Every row comes from one small tree of marks. The marks that hang from a mark follow it in brackets, in the order of their numbers. Every link used is in the known rows. Which tree was each row made from?
Known rows
K_712[K_828[K_368]]: |  29 | -14 |  -3 |  36 |  -9 | -13 |  -3 | -11 |  19 |   5 |   5 |  25 |  22 | -18 |  13 |   3 |  -5 | -15 |   6 |  -9 | -18 | -20 |  26 |
K_231[K_498[K_681] K_723]: |  -2 | -13 | -41 |  -7 |  31 |  11 |  -9 |  -1 | -14 |  26 | -20 |  47 |  39 |  -1 |  12 | -21 |   6 |  23 |  -8 |  -9 |  -9 | -17 | -41 |
K_712[K_828[K_97 K_637]]: |  30 | -25 |  18 |  54 | -15 | -23 |  17 |  12 |  11 | -21 | -25 |  26 |  29 | -47 |  13 |  15 |  12 | -40 |  19 | -21 | -13 |   0 |  22 |
K_712[K_828[K_368 K_637[K_189]]]: |  48 | -18 |   9 |  52 |  -8 | -13 |   1 |  -1 |  11 |  -5 |  -8 |  34 |  33 | -30 |  10 |  -1 |   8 | -19 |  19 | -11 | -22 | -11 |  28 |
K_922[K_516]: |   7 |  -5 | -19 |  11 |  -6 |   3 |  -9 |   0 | -17 | -12 |  -4 |  19 |  12 |  -7 |  23 |   3 |  11 |   2 |  12 |  17 | -16 | -20 |  10 |
K_189[K_637[K_828[K_97 K_368[K_922]]] K_723]: |  13 |   0 |  -6 |  34 |   1 |   0 |  20 | -15 |  15 | -38 |  28 |   6 |  18 |  -8 |  12 | -44 |   3 |  17 |  28 |  17 |  20 | -29 |   4 |
K_516[K_681]: |  -3 |  -8 |  10 |   8 | -13 | -10 | -12 | -13 | -36 | -17 | -23 |  21 |  -1 |   1 | -10 |   1 |  28 |   0 |  -4 |  -9 |  -6 |  -1 | -14 |
K_368[K_922[K_516]]: | -16 | -19 | -13 |  15 |   2 | -10 |  13 |   3 | -16 | -25 |   9 |   2 |  16 |  15 |   9 |  -3 |   0 |  -8 |  12 |  18 |   7 | -22 |  -5 |
K_368[K_922[K_516[K_681]]]: | -17 | -23 |  -8 |  19 |  -4 | -15 |   7 |  -3 | -33 | -33 |  -2 |  12 |  15 |  15 |   4 |  -2 |  13 |  -8 |  10 |  13 |   4 | -23 | -13 |
K_231[K_723]: |  -9 |  -4 | -35 |  -8 |  10 |  10 |   9 |  10 |   0 |   9 |   0 |  18 |  11 | -12 |   6 |  -3 |  -8 |  24 | -23 |   3 |   4 | -16 | -24 |
K_712[K_828[K_368[K_922] K_637[K_189]]]: |  38 | -24 |   9 |  56 |  -5 | -19 |  10 |   0 |  10 | -13 |  -2 |  27 |  36 | -20 |   7 |  -4 |   4 | -24 |  21 |  -7 | -13 | -15 |  21 |
K_368[K_922]: | -20 | -15 |   1 |   7 |   7 | -12 |  19 |   4 |  -3 | -16 |  13 | -11 |   8 |  20 |  -6 |  -5 |  -9 | -10 |   3 |   6 |  18 |  -7 | -13 |
K_828[K_97 K_368 K_712]: |  44 | -19 | -10 |  34 |  -4 | -25 | -17 |   3 |  29 | -12 |  25 |  -5 |  10 | -39 |  -6 |  14 |  33 |  19 |  18 |  -1 | -14 | -29 |  66 |
K_231[K_498]: |  18 |  -5 |  -4 |  -5 |  23 |   7 | -10 |   5 |  10 |   9 | -20 |  18 |  31 |  -6 |   1 | -14 |  -3 |   0 |  14 |  -2 |  -4 |   2 | -16 |
K_828[K_97 K_368 K_637[K_189] K_712]: |  69 | -24 |   6 |  56 |  -2 | -26 | -11 |  15 |  18 | -28 |   7 |   6 |  23 | -56 | -10 |   8 |  52 |  16 |  35 |  -3 | -19 | -15 |  68 |
K_828[K_97 K_637[K_189]]: |  39 | -10 |  29 |  38 |   1 | -27 |   6 |  25 |  -7 | -33 | -25 |   2 |  22 | -49 |  -5 |   7 |  33 | -15 |  32 | -20 |   8 |  23 |  17 |
K_637[K_828[K_712]]: |  10 | -30 |   0 |  20 | -19 |  -3 |  17 |  -3 |  18 | -28 |   7 |  18 | -24 |   2 | -13 |   0 |  11 |  -4 |   2 |  19 | -14 | -17 |  28 |
K_681[K_498]: |   0 |   7 |   1 | -12 |  -2 |  11 |  -1 |  -5 |  23 |   0 |  -7 |  -3 |  -9 |  -5 | -11 |   2 |   8 |  -3 |   2 |  -1 |   9 |  28 |   6 |
K_922[K_516[K_681]]: |   4 | -11 | -13 |  17 | -16 |  -4 | -17 |  -9 | -42 | -24 | -20 |  34 |  11 |  -6 |  16 |   4 |  30 |   2 |   9 |  11 | -20 | -21 |   0 |
K_712[K_828[K_97 K_368 K_637]]: |  53 | -20 |  11 |  65 |  -7 | -21 |   0 |   8 |  23 | -15 | -13 |  32 |  39 | -48 |  15 |  14 |  16 | -28 |  24 | -21 | -20 | -18 |  34 |
K_712[K_828[K_97 K_368 K_637[K_189[K_723]]]]: |  51 | -18 |   9 |  59 |  -7 | -36 |   7 |   7 |  20 | -19 | -10 |  24 |  41 | -48 |  11 |   1 |  15 | -17 |  25 | -18 | -13 |  -8 |  34 |
K_637[K_189[K_723]]: |  -3 |   8 |  -1 | -13 |   0 | -31 |  11 |  -4 |  -5 | -11 |   6 | -17 |   4 |   2 |  -8 | -28 |   0 |  23 |   3 |   6 |  15 |  20 |   0 |

Write each row's tree
|  20 |  -7 | -12 |  34 | -10 |   4 |  16 | -17 |  20 | -35 |  31 |   8 |   9 | -17 |  11 | -41 |  13 |  26 |  25 |  22 |   5 | -32 |  24 |	K_189[K_637[K_828[K_97 K_368 K_712]] K_723]
|  14 |   6 | -12 |  24 |  -2 |  18 |  13 | -22 |  14 | -24 |  27 |  15 |  12 |   0 |  15 | -48 |  -1 |  25 |  19 |  24 |   7 | -30 |   1 |	K_189[K_637[K_828[K_368]] K_723]
|  39 | -13 |   8 |  37 |   1 | -17 |  -2 |   3 |  28 | -28 |   5 |  20 |   0 | -17 |  -7 |   8 |  17 | -10 |  18 |  -4 |   0 | -23 |  28 |	K_637[K_828[K_97 K_368]]
|  27 | -12 |   7 |  28 |   4 | -54 |  19 |   2 |  21 | -46 |  17 |  -2 |   8 |  -5 | -20 | -22 |  12 |   9 |  22 |   5 |  24 |  -6 |  20 |	K_637[K_189[K_723] K_828[K_97 K_368[K_922]]]
|  34 | -28 | -17 |  42 |   5 | -13 |   7 |   8 |  19 | -27 |  28 |   3 |  26 |  -8 | -12 | -18 |  25 |  31 |  20 |  26 | -20 | -34 |  39 |	K_828[K_368[K_922] K_637[K_189[K_723]] K_712]
|  18 | -10 |  -1 |  18 |   4 | -35 |  18 |  -5 |  17 | -35 |  21 |   4 |   4 |  17 | -19 | -31 |   1 |  15 |  12 |  17 |  16 | -12 |  10 |	K_637[K_189[K_723] K_828[K_368[K_922]]]
|  57 | -20 |  17 |  62 |  -9 | -32 |   1 |   6 |  15 | -16 | -13 |  27 |  38 | -51 |   9 |   8 |  18 | -25 |  29 | -23 | -13 |  -4 |  37 |	K_712[K_828[K_97 K_368 K_637[K_189]]]
|  43 | -30 |   4 |  73 |  -6 | -25 |   7 |  10 |  14 | -27 |  -8 |  33 |  47 | -42 |  19 |  12 |  14 | -32 |  30 | -12 | -17 | -28 |  31 |	K_712[K_828[K_97 K_368[K_922[K_516]] K_637]]
|  37 | -15 |  12 |  44 | -16 |  15 |   2 | -19 |   4 | -28 |  20 |  16 |   0 | -29 |   6 | -20 |  24 |   3 |  35 |   8 |   6 | -20 |  36 |	K_189[K_637[K_828[K_97 K_368 K_712]]]
|  37 | -16 |   7 |  46 | -10 | -31 |  -2 |  -3 |  23 |  -6 |   0 |  19 |  28 | -39 |  12 |  12 |   7 | -22 |  16 | -21 |  -9 | -14 |  36 |	K_712[K_828[K_97 K_368]]
|  56 | -36 |   8 |  62 |   1 | -34 |   2 |  19 |  15 | -39 |  17 |  -3 |  29 | -43 | -15 |   5 |  45 |  10 |  39 |   1 |  -6 | -21 |  60 |	K_828[K_97 K_368[K_922] K_637[K_189] K_712]
|  39 | -32 |  19 |  41 | -14 | -30 |  12 |  21 |   2 | -38 | -11 |  -3 |  11 | -55 | -12 |   8 |  45 |   0 |  30 |  -5 | -10 |  12 |  50 |	K_828[K_97 K_637[K_189] K_712]
|  17 | -26 | -22 |  25 |   1 |  -7 |  -5 |  -5 |  23 |  -8 |  41 |  -4 |   6 |   5 |  -9 |  -2 |  12 |  23 |   7 |  21 | -15 | -44 |  42 |	K_828[K_368[K_922] K_712]
|   4 |  -7 | -12 |  11 | -16 |   1 | -18 | -12 | -32 | -24 | -24 |  32 |   7 |  -9 |  11 |   6 |  33 |   1 |  10 |   9 | -16 |  -7 |   4 |	K_922[K_516[K_681[K_498]]]
|  31 | -26 |  -8 |  31 | -10 |   0 |   1 |  -6 |  30 | -21 |  20 |  24 | -13 |   0 | -11 |   0 |  14 |   6 |   6 |  21 | -20 | -36 |  41 |	K_637[K_828[K_368 K_712]]
|  55 | -13 |  18 |  59 |  18 | -32 |  -3 |  21 |   9 | -34 |   0 |   2 |  41 | -38 |  -8 |   3 |  33 |  -5 |  41 | -14 |  12 |  -9 |  25 |	K_828[K_97 K_368[K_922] K_637[K_189]]
|   6 |   0 | -12 |  27 |   0 |  14 |  19 | -20 |  12 | -30 |  31 |  11 |  14 |   7 |  12 | -50 |  -4 |  21 |  21 |  25 |  14 | -33 |  -3 |	K_189[K_637[K_828[K_368[K_922]]] K_723]
|  19 | -24 |  -6 |  21 | -11 |  -9 |  18 |  12 |   4 | -25 |   2 |   2 |   7 | -19 |  -8 | -15 |  24 |  22 |  10 |  21 | -23 |  -2 |  30 |	K_828[K_637[K_189[K_723]] K_712]
|  38 | -19 |  24 |  36 |  -1 | -46 |  10 |   1 |  10 | -41 |  10 |   3 |   2 | -13 | -23 |  -7 |  21 |  -9 |  29 |  -5 |  25 |   2 |  28 |	K_637[K_189 K_828[K_97 K_368[K_922]]]
|  -1 |   3 |  -6 |  17 |  -8 |  16 |  24 | -19 |   6 | -29 |  18 |  11 |   5 |   1 |  13 | -48 |  -3 |  17 |  16 |  23 |  12 | -17 |  -8 |	K_189[K_637[K_828] K_723]
|  57 |   1 |   5 |  38 |  14 |   4 | -18 |   7 |   7 |  -7 |  -1 |  19 |  29 | -21 |  -1 |  -6 |  22 |  11 |  24 |  -1 | -13 | -13 |  21 |	K_828[K_368 K_637[K_189]]
|   7 |  -7 |   7 |   2 |  -8 | -33 |  25 |  -4 |   7 | -34 |   3 |   4 | -10 |   9 | -17 | -29 |   2 |   9 |   6 |  14 |  13 |  11 |   4 |	K_637[K_189[K_723] K_828]
|  28 | -32 |  24 |  24 | -23 | -44 |  19 |   1 |   5 | -43 |   2 |   0 | -20 | -25 | -26 |  -4 |  30 |  -5 |  22 |   2 |  10 |  17 |  46 |	K_637[K_189 K_828[K_97 K_712]]
|  34 | -33 |   8 |  46 | -11 | -14 |  10 |  24 |  12 | -34 | -10 |   5 |  12 | -50 |  -4 |  18 |  41 |  -4 |  23 |  -2 | -21 |  -7 |  45 |	K_828[K_97 K_637 K_712]
|  39 |  -8 |  14 |  22 |  -3 | -21 |  -2 |  -9 |   9 | -22 |   8 |  15 |  -7 |  -1 | -18 | -15 |  13 |   3 |  17 |   4 |   7 |  -1 |  25 |	K_637[K_189 K_828[K_368]]
|  22 | -18 |  17 |  36 | -22 |  13 |  13 | -17 |  -4 | -32 |  13 |  11 |  -7 | -28 |   5 | -20 |  22 |  -5 |  32 |   7 |  10 |  -8 |  27 |	K_189[K_637[K_828[K_97 K_712]]]
|   0 |  -8 | -11 |  18 | -16 |  14 |  27 | -20 |   9 | -32 |  25 |   8 |  -1 |  -2 |  10 | -47 |   3 |  24 |  15 |  30 |   4 | -22 |   9 |	K_189[K_637[K_828[K_712]] K_723]
|  29 | -22 |  19 |  48 | -15 | -39 |  23 |  11 |   8 | -27 | -22 |  18 |  32 | -46 |   9 |   1 |  12 | -27 |  22 | -19 |  -6 |  11 |  22 |	K_712[K_828[K_97 K_637[K_189[K_723]]]]
